What can hang from each mark:
W: K
Q: L V Y
L: Q
S: J
Z: M
U: P
Y: Q
M: J
G: F V
J: P S
K: V W
P: J U V
V: G K P Q
F: G
E: V

Each row was made from one small tree. The marks that hang from a mark follow it in brackets, in alphabetical order. Every link used is in the known rows. Write each row's tree.
In the rows, 128 means zero.
Known rows:
G(F V(K(W))): [117  96 188 162 149 134 139 175 146 148 105 137  68  86 124 157 142 153
 114 130 138 112 241 109 124 153  72 159 115 124 116 157 139  99 146 117
  69]
F(G(V(K Q))): [ 97  81 182 167 155 137 145 154 122 163 114 138  73  91 130 142 156 132
 122 134 126 108 215 103 143 134  59 123 124 110 146 149 147 123 139 109
 120]
P(J U V(Q(L))): [144  71 150 141 175  72 154 100 122 159 151 102  83  84 131 163 147 155
 139 125 149  91 172 131 172  98 132 159 111  93 121  98 113 116 146  96
 161]
V(K(W) P Q): [ 77  71 176 169 140 111 141 106 149 175 100 145  58 109 136 136 191 145
 109 118 148 112 202 105 158 115  52 129 125 121 123 141 122  94 155 113
 120]
F(G): [113  96 149 160 136 121 148 162 130 172 120 126 110 130 123 142 166 134
 125 144 145 104 176 129 150 162  80 133 125 133 143 142 133 126 153 106
 114]
L(Q(V)): [142  62 164 170 129 131 196 138 120 187 123 117 102 102 108 131 177 115
 129 108 142 111 169 155 130 163 123 119 138 135 159 153  93 117 163  95
 127]
E(V(Q(L))): [114  78 193 160 157 140 174 106 144 182 157 131  87 104 123 142 173 115
 129 130 161 112 186 134 141 136 127 127 131 111 128 125  96  74 171  86
 127]
W(K(V)): [125 114 162 182 119 123 153 144 119 200 128 100  87  90 143 136 124 143
 112 139 138 104 169 158 141 166  94 174 124 160 125 139  97 124 162 114
 104]
K(V(G Q(L))): [101  70 192 166 147 105 155 100 131 178 163 121  71  86 139 146 166 119
 130 148 139  98 214 131 145 135  99 134 114 125 136 114 104 115 164 109
 114]
E(V(G)): [110  70 167 162 142 148 151 133 154 205 170 128 104 126 120 153 180 143
 130 120 150 123 205 123 142 146 136 134 130 124 131 126 106  93 179  80
 120]
S(J): [112  81 136 151 148 125 150 152 137 173 150  96 117 109 131 139 158 143
 150 142 158  93 151 122 163 150 111 169 126 150 134 141 106  89 163 115
 118]
P(V): [135  75 155 155 131 110 153 137 126 184 120  97 110 116 128 139 153 152
 134 129 154  89 159 144 165 135 125 159 123 122 128 138 111 112 168 103
 129]
L(Q(V Y)): [155  63 173 170 128 126 202 134 134 170 119 122  93  88 106 129 200  99
 133 110 163 111 166 160 123 176 129 120 141 137 181 129  90 112 170 114
 128]
V(Q): [110  76 168 161 138 111 155  94 133 180 121 127  97 112 132 125 179 120
 130 134 146  99 165 116 153 129 100 133 121 120 128 145  94 106 150 100
 124]
E(V): [123  81 164 161 139 148 171 154 138 201 149 117 109 122 115 148 161 136
 129 125 155 115 183 132 138 146 137 144 136 127 124 135 100  84 180  80
 116]
Y(Q(L V)): [140  79 176 175 158 134 194 120 136 169 131 136  88 118 110 162 183 103
 123 125 169 111 153 160 121 170 130 121 136 140 179 135 101  96 153 104
 114]
Q(L V(P)): [144  71 176 165 161 113 198 138 132 162 122 120  89 138 115 165 168 116
 122 133 180 109 172 150 126 153  76 125 120 139 187 148 118  83 183 123
 139]
M(J(P(U) S)): [137  98 100 156 118 102 157 167 116 162 133  91 120 117 119 141 136 165
 139 123 147 102 163  98 188 170 105 182 152 143  84 155 119 115 175 109
 135]
K(V(G)): [110  75 163 167 130 111 153 148 125 196 156 106  94 102 130 151 153 140
 129 145 133 100 210 129 142 147 109 151 119 143 131 124 107 125 175 102
 104]
P(J(S) U V): [155  79 106 135 141  72 139 163 109 180 166  89 101 110 132 159 128 172
 138 124 124  99 159 119 186 127 129 180 114 108  99 112 115 135 156  92
 151]
U(P(J)): [150  79 104 152 145  91 151 161 112 167 138 110 114 136 150 153 150 137
 134 152 154  99 179 119 167 122  70 181 137 144 115 141 110 115 162  95
 118]
G(F V(P)): [124 100 170 169 158 120 153 177 148 158 115 117  96 111 124 160 141 130
 113 120 168 107 227  92 134 149  51 145 112 123 154 167 138 102 167 106
 113]
S(J(P)): [118  94 135 148 144 121 160 155 124 166 140  82 122  89 131 129 142 150
 156 139 165 100 149 108 181 162 100 179 133 163 120 146 115  90 173 111
 122]
Q(V(G P)): [127  55 161 164 144 119 166 143 144 196 132 125  95 149 118 162 185 134
 125 122 160 119 192 125 132 145  75 120 118 141 179 149 119 108 178 103
 142]
W(K(V(G P))): [106 105 161 188 128 117 140 133 138 207 142 106  82 103 149 145 143 146
 106 126 148 113 193 139 150 161  70 159 119 157 142 133 109 129 171 114
 122]
L(Q(V(K P) Y)): [134  65 170 180 132 125 199 138 138 171 108 125  75  93 108 135 209 113
 123 102 165 114 180 147 132 164  98 111 141 131 188 126 102 103 179 117
 141]
M(J): [127  84 119 168 132 118 158 146 139 165 123 106 120 132 117 148 161 157
 139 139 151  88 171 133 154 151 118 162 149 136 122 155 108 102 169 110
 118]
L(Q): [122  80 149 176 126 125 175 122 125 178 129 118 113  99 120 121 182 126
 126 105 143 104 169 139 149 162 127 128 140 126 140 147  90 118 165  95
 123]
Q(V(G K(W))): [121  50 179 155 135 132 152 141 141 186 126 145  67 123 118 161 186 157
 126 132 129 125 207 144 123 148  96 133 122 142 140 141 121 106 155 116
  98]
P(J(S) U V(K)): [140  80 110 140 141  76 132 162 105 174 154  97  84 103 135 163 140 188
 134 125 112 103 171 115 189 117 117 178 115 102  93 106 122 127 154  97
 146]
J(S): [124  90 130 155 110 104 143 154 118 183 148 119 112 139 136 126 158 131
 129 136 129 108 150 115 169 170  97 156 122 135 110 152 101 115 165 107
 111]
J(P(V(Q)) S): [133  92 148 145 111  91 150 133 102 178 135  93 101  95 145 106 137 138
 141 127 136 105 144 105 211 162  88 168 128 129  86 149 113 123 166  98
 137]
M(J(P(U V) S)): [144  91 106 152 121  98 152 168 114 166 132  80 115 109 121 140 128 174
 142 119 149  94 159 109 199 160 114 187 151 134  80 150 124 120 177 108
 147]
J(P(U V(Q))): [135  85 158 149 140  97 165 115 110 174 106  91 103  78 122 133 140 155
 137 109 168  99 164 103 184 127 114 163 127 125 101 134 118 116 169  99
 156]
Z(M(J)): [117  82 119 170 112 122 159 141 141 175 125  88 138 143 104 147 177 145
 128 131 163  66 180 122 169 134 112 157 162 122 118 181 118 112 158 128
 123]
Z(M(J(P S))): [122  95 106 163  98 111 160 156 124 171 134  79 138 133 111 132 160 145
 132 129 154  75 168 103 197 160  95 172 165 132  93 187 124 119 164 127
 124]
V(K P(J U)): [110  87 115 168 159  91 152 150 126 172 122 114  85 120 126 175 170 178
 115 117 145 111 196  91 161 110  71 149 119 117 138 119 125 102 173 101
 150]
G(V): [130  75 165 168 150 135 164 160 117 171 123 115 105  98 122 145 133 134
 128 121 143 103 198 107 130 142 105 153 125 127 150 168 120 106 163 107
 117]
W(K(V(P))): [117 114 157 188 126 118 156 149 127 203 126  97  85 100 144 141 128 140
 104 130 150 108 175 146 147 161  72 167 124 161 138 141 106 121 172 113
 120]
Q(L V(P) Y): [159  73 187 165 162 106 205 132 149 144 115 125  78 118 111 161 194  95
 129 136 207 107 167 157 119 171  84 127 122 142 214 117 116  79 190 145
 141]
F(G(V(Q(Y)))): [116  80 185 162 156 129 155 153 132 157 119 135  82  85 126 137 161 108
 129 134 150 105 202 111 137 150  73 125 125 117 165 140 142 125 144 117
 125]
M(J(S)): [127  88 107 161 116 110 146 164 131 170 145 105 116 142 126 138 155 151
 138 140 133  94 160 124 173 168 107 168 147 135 102 159 107 112 167 111
 117]
K(V(P(J(S))) W): [118  80 143 153 126  86 155 199 127 189 163 101  76  95 135 153 118 146
 119 141 127 108 207 135 155 150  76 177 126 154 107 132 124 122 165 102
  93]
U(P(J(S) V(K))): [147  75 106 145 132  83 130 173 102 170 143 102  92 131 163 150 142 156
 134 151 132  99 174 123 199 115  64 192 135 128  91 131 120 123 161  97
 126]

Which tree is each row?
[156  61 196 160 158 113 185 106 156 145 140 142  76 112 115 162 209 104
 140 142 187 113 182 160 114 179 113 125 117 136 204 104 110  91 176 144
 123] : Q(L V(G) Y)
[136 104 120 149 115  94 158 160  99 175 135 100 117 109 128 129 134 149
 130 116 147 117 152  82 188 173  95 172 127 144  85 148 115 120 176 105
 134] : J(P(U) S)
[104  81 183 173 152  98 177 126 125 176 138 105  74  91 134 146 150 110
 119 141 160  92 198 129 150 127  71 137 119 130 147 128 109 103 178 109
 131] : K(V(P Q(L)))
[108  87 161 169 157 132 155 188 128 170 117 122  98 115 124 152 143 130
 118 123 152 109 209 103 142 150  50 127 125 125 168 161 156 124 161 108
 133] : F(G(V(P)))
[119  79 139 141 153 114 143 144 129 171 149  78 113  82 129 145 144 172
 157 119 172 100 166 103 193 142 119 181 125 147 115 124 126 106 173 112
 149] : S(J(P(U V(G))))
[122  77 146 154 144  88 162 189 127 185 146  99  77  84 120 171 119 156
 116 126 145 106 220 129 141 129  93 175 124 150 113 121 128 122 167 102
 108] : K(V(P(J U)) W)
[100  87 158 171 162 133 148 187 123 166 109 127  82 107 120 164 148 150
 110 115 147 113 222  91 143 135  51 128 122 115 157 147 162 121 160 113
 141] : F(G(V(K P(U))))
[142  62 198 164 158 117 177 106 152 140 128 149  57 106 119 165 220 120
 135 144 173 116 193 157 116 170 101 122 118 129 197  98 115  83 176 149
 118] : Q(L V(G K) Y)
[141  75 157 147 165  80 155 100 126 158 154 104  87  89 144 146 152 143
 145 147 138  88 166 147 176 116 118 157 116 101 131 112 108 110 146  94
 138] : P(J V(Q(L)))
[ 93  95 163 168 136 117 114 119 161 168 130 145  79 128 135 157 208 167
 120 141 135 114 223 108 152 153  77 137 108 118 123 123 119 108 159 111
  91] : V(G(F) K)
[123  88 137 167 144  91 175 180 116 190 147  85  95 101 130 159 130 140
 124 147 139  96 197 126 150 133  80 162 123 143 142 127 113 117 180  92
 121] : K(V(P(J)))
[108  85 145 168 154 131 166 164 139 195 153 115  87 121 124 164 169 159
 122 125 143 121 205 116 154 126  97 141 137 116 135 122 115  78 185  75
 133] : E(V(K P(J)))
[145  74 189 172 161 111 199 132 146 137 104 133  59 111 113 165 206 115
 125 137 193 111 179 153 121 163  71 124 123 134 207 111 119  70 190 150
 137] : Q(L V(K P) Y)
[153  56 177 157 138 117 172 129 154 174 130 135  85 119 112 154 206 114
 141 136 170 115 180 146 118 169 112 130 121 144 189 117 105 107 172 127
 122] : Q(V(G) Y)
[124  93 108 161 138  81 152 163 128 180 157 107 110 139 140 148 157 143
 126 133 139 109 167 103 175 148  65 155 122 129 138 141 114 113 172  93
 137] : V(P(J(S)))
[105  61 169 155 130 118 119 119 146 182 128 126  77 107 136 148 177 180
 129 122 135 105 202 141 167 132 117 155 121 120 112 123 128 115 159 113
 109] : P(V(G K(W)))
[127  86 111 162 160  83 161 150 131 177 139 105 111 126 122 169 156 158
 121 114 162 106 180  96 157 120  85 151 118 125 145 128 119 111 174  95
 157] : V(P(J U))
[144  96 129 142 115  90 152 160  97 180 132  85 111 100 130 129 123 160
 135 111 148 108 150  98 203 161 107 181 126 133  83 140 122 125 176 104
 147] : J(P(U V) S)
[ 88  81 117 167 143  89 118 137 142 181 170 130  79 138 151 159 195 172
 121 131 117 123 207  85 184 140  50 140 115 116 137 120 126 117 170 101
 134] : V(G K P(J(S)))
[129  85 136 141 149 113 156 155 120 169 135  71 117  77 124 141 131 166
 156 123 175  95 150 108 191 143 116 187 129 149 112 132 124 100 173 111
 148] : S(J(P(U V)))
[ 80  95 156 177 144 110 118 124 171 173 125 141  77 142 139 165 213 165
 109 127 156 118 231  91 161 144  39 126 107 117 143 127 131 103 175 110
 116] : V(G(F) K P)
[117  85 194 164 165 126 160 140 134 142 125 140  77  83 127 142 163 102
 128 137 158 103 202 119 135 156  71 122 123 113 172 134 143 117 146 124
 126] : F(G(V(Q(L Y))))
[ 98  68 158 167 152  86 151 127 134 195 172 108  74  93 142 154 161 132
 128 142 131 102 221 108 160 117  72 137 115 126 142 115 112 128 166  88
 133] : K(V(G P(J) Q))
[131  72 202 167 169 121 174 107 134 142 125 134  76  69 130 136 162  99
 134 126 167 100 197 112 127 142 100 136 122 112 170 140 116  93 158 128
 128] : G(V(Q(L Y)))
[125  75 165 178 140 142 179 138 131 188 114 137  80 118 111 158 190 124
 120 122 146 115 160 143 125 156 121 121 139 140 165 140 102 102 149  95
 111] : Y(Q(V(K)))
[115  81 188 165 144 103 175 118 116 173 142 108  77  81 131 141 147 112
 128 153 143  90 193 140 142 134 101 144 120 129 130 124  99 107 164 109
 110] : K(V(Q(L)))
[111  86 175 159 144 142 143 142 169 196 167 132  99 128 121 159 184 142
 126 128 156 121 219 120 141 157 121 135 122 120 123 123 109  94 174  79
 104] : E(V(G(F)))
[133  61 176 154 131 131 171 160 128 180 103 133  71 118 113 154 167 149
 125 135 134 118 184 153 120 147  97 143 127 145 136 152 115  97 156 116
  95] : Q(V(K(W)))
[144  63 152 159 148 115 186 163 128 191 110 111  98 139 102 167 160 134
 120 112 171 114 175 125 126 133  85 131 119 140 169 151 118 104 179 108
 154] : Q(V(P(U)))
[121  56 169 175 131 136 174 123 129 186 132 133  82 101 116 138 203 135
 126 105 127 119 196 144 134 156 113 109 135 125 158 139  98 118 161  99
 125] : L(Q(V(G K)))
[150  81  95 147 132  85 141 175 107 170 156 110 111 142 157 146 144 133
 133 155 141 105 170 111 182 135  62 185 135 144 100 142 107 122 160  95
 117] : U(P(J(S)))
[146  62 168 176 133 121 205 140 140 174 116 120  91  97 107 133 202  97
 127 101 176 112 172 152 129 170 105 113 141 137 195 132  98 109 179 113
 145] : L(Q(V(P) Y))
[126  74 149 155 141 110 145 135 118 178 104 104  89 106 117 159 157 181
 124 110 152  95 178 123 164 109 129 160 118 109 114 117 121 111 168 111
 148] : P(U V(K))
[120 100 161 157 130 107 140 130 131 166 112 103  94  95 134 140 162 175
 134 131 152 106 195 112 186 158  89 164 122 129 106 132 130 112 174 102
 116] : J(P(V(G(F) K)))
[ 92  63 190 173 158 131 150 136 135 168 107 139  58  83 133 143 152 140
 112 106 141 114 230  91 139 113  57 136 126 114 140 163 137  96 153 114
 124] : G(V(K(W) P Q))
[145  93 144 149 136 102 168 141 106 174 104  84 117  89 118 142 132 167
 135 110 171 100 163 111 180 141 122 174 128 136 105 135 122 115 180 101
 149] : J(P(U V))
[118  68 199 154 125 104 163 138 139 174 129 122  61  60 127 132 152 113
 127 145 150  99 203 149 132 146 109 160 129 149 116 116 104 114 154 121
  83] : K(V(Q(Y)) W)
[111  73 115 164 164  84 136 128 149 185 165 120 104 133 130 176 181 166
 123 109 157 116 209  84 163 122  85 138 111 120 153 115 124 125 173  95
 160] : V(G P(J U))
[102  82 174 172 162  97 166  82 146 161 125 128  86 121 137 138 187 111
 119 123 179 100 176 112 159 128  62 118 118 114 159 139 109  90 170 114
 151] : V(P Q(L))
[123  62 195 156 153  98 141  63 157 158 142 127  77  93 140 137 201 125
 141 129 173  93 180 141 168 136 120 135 114 103 155  99 110 111 162 124
 143] : P(V(G Q(L Y)))
[ 90  83 155 171 134 115 144 147 145 175 101 132  76 124 129 151 178 164
 107 118 153 114 199 116 152 137  62 146 129 138 127 145 129  91 172 120
 110] : V(K(W) P)
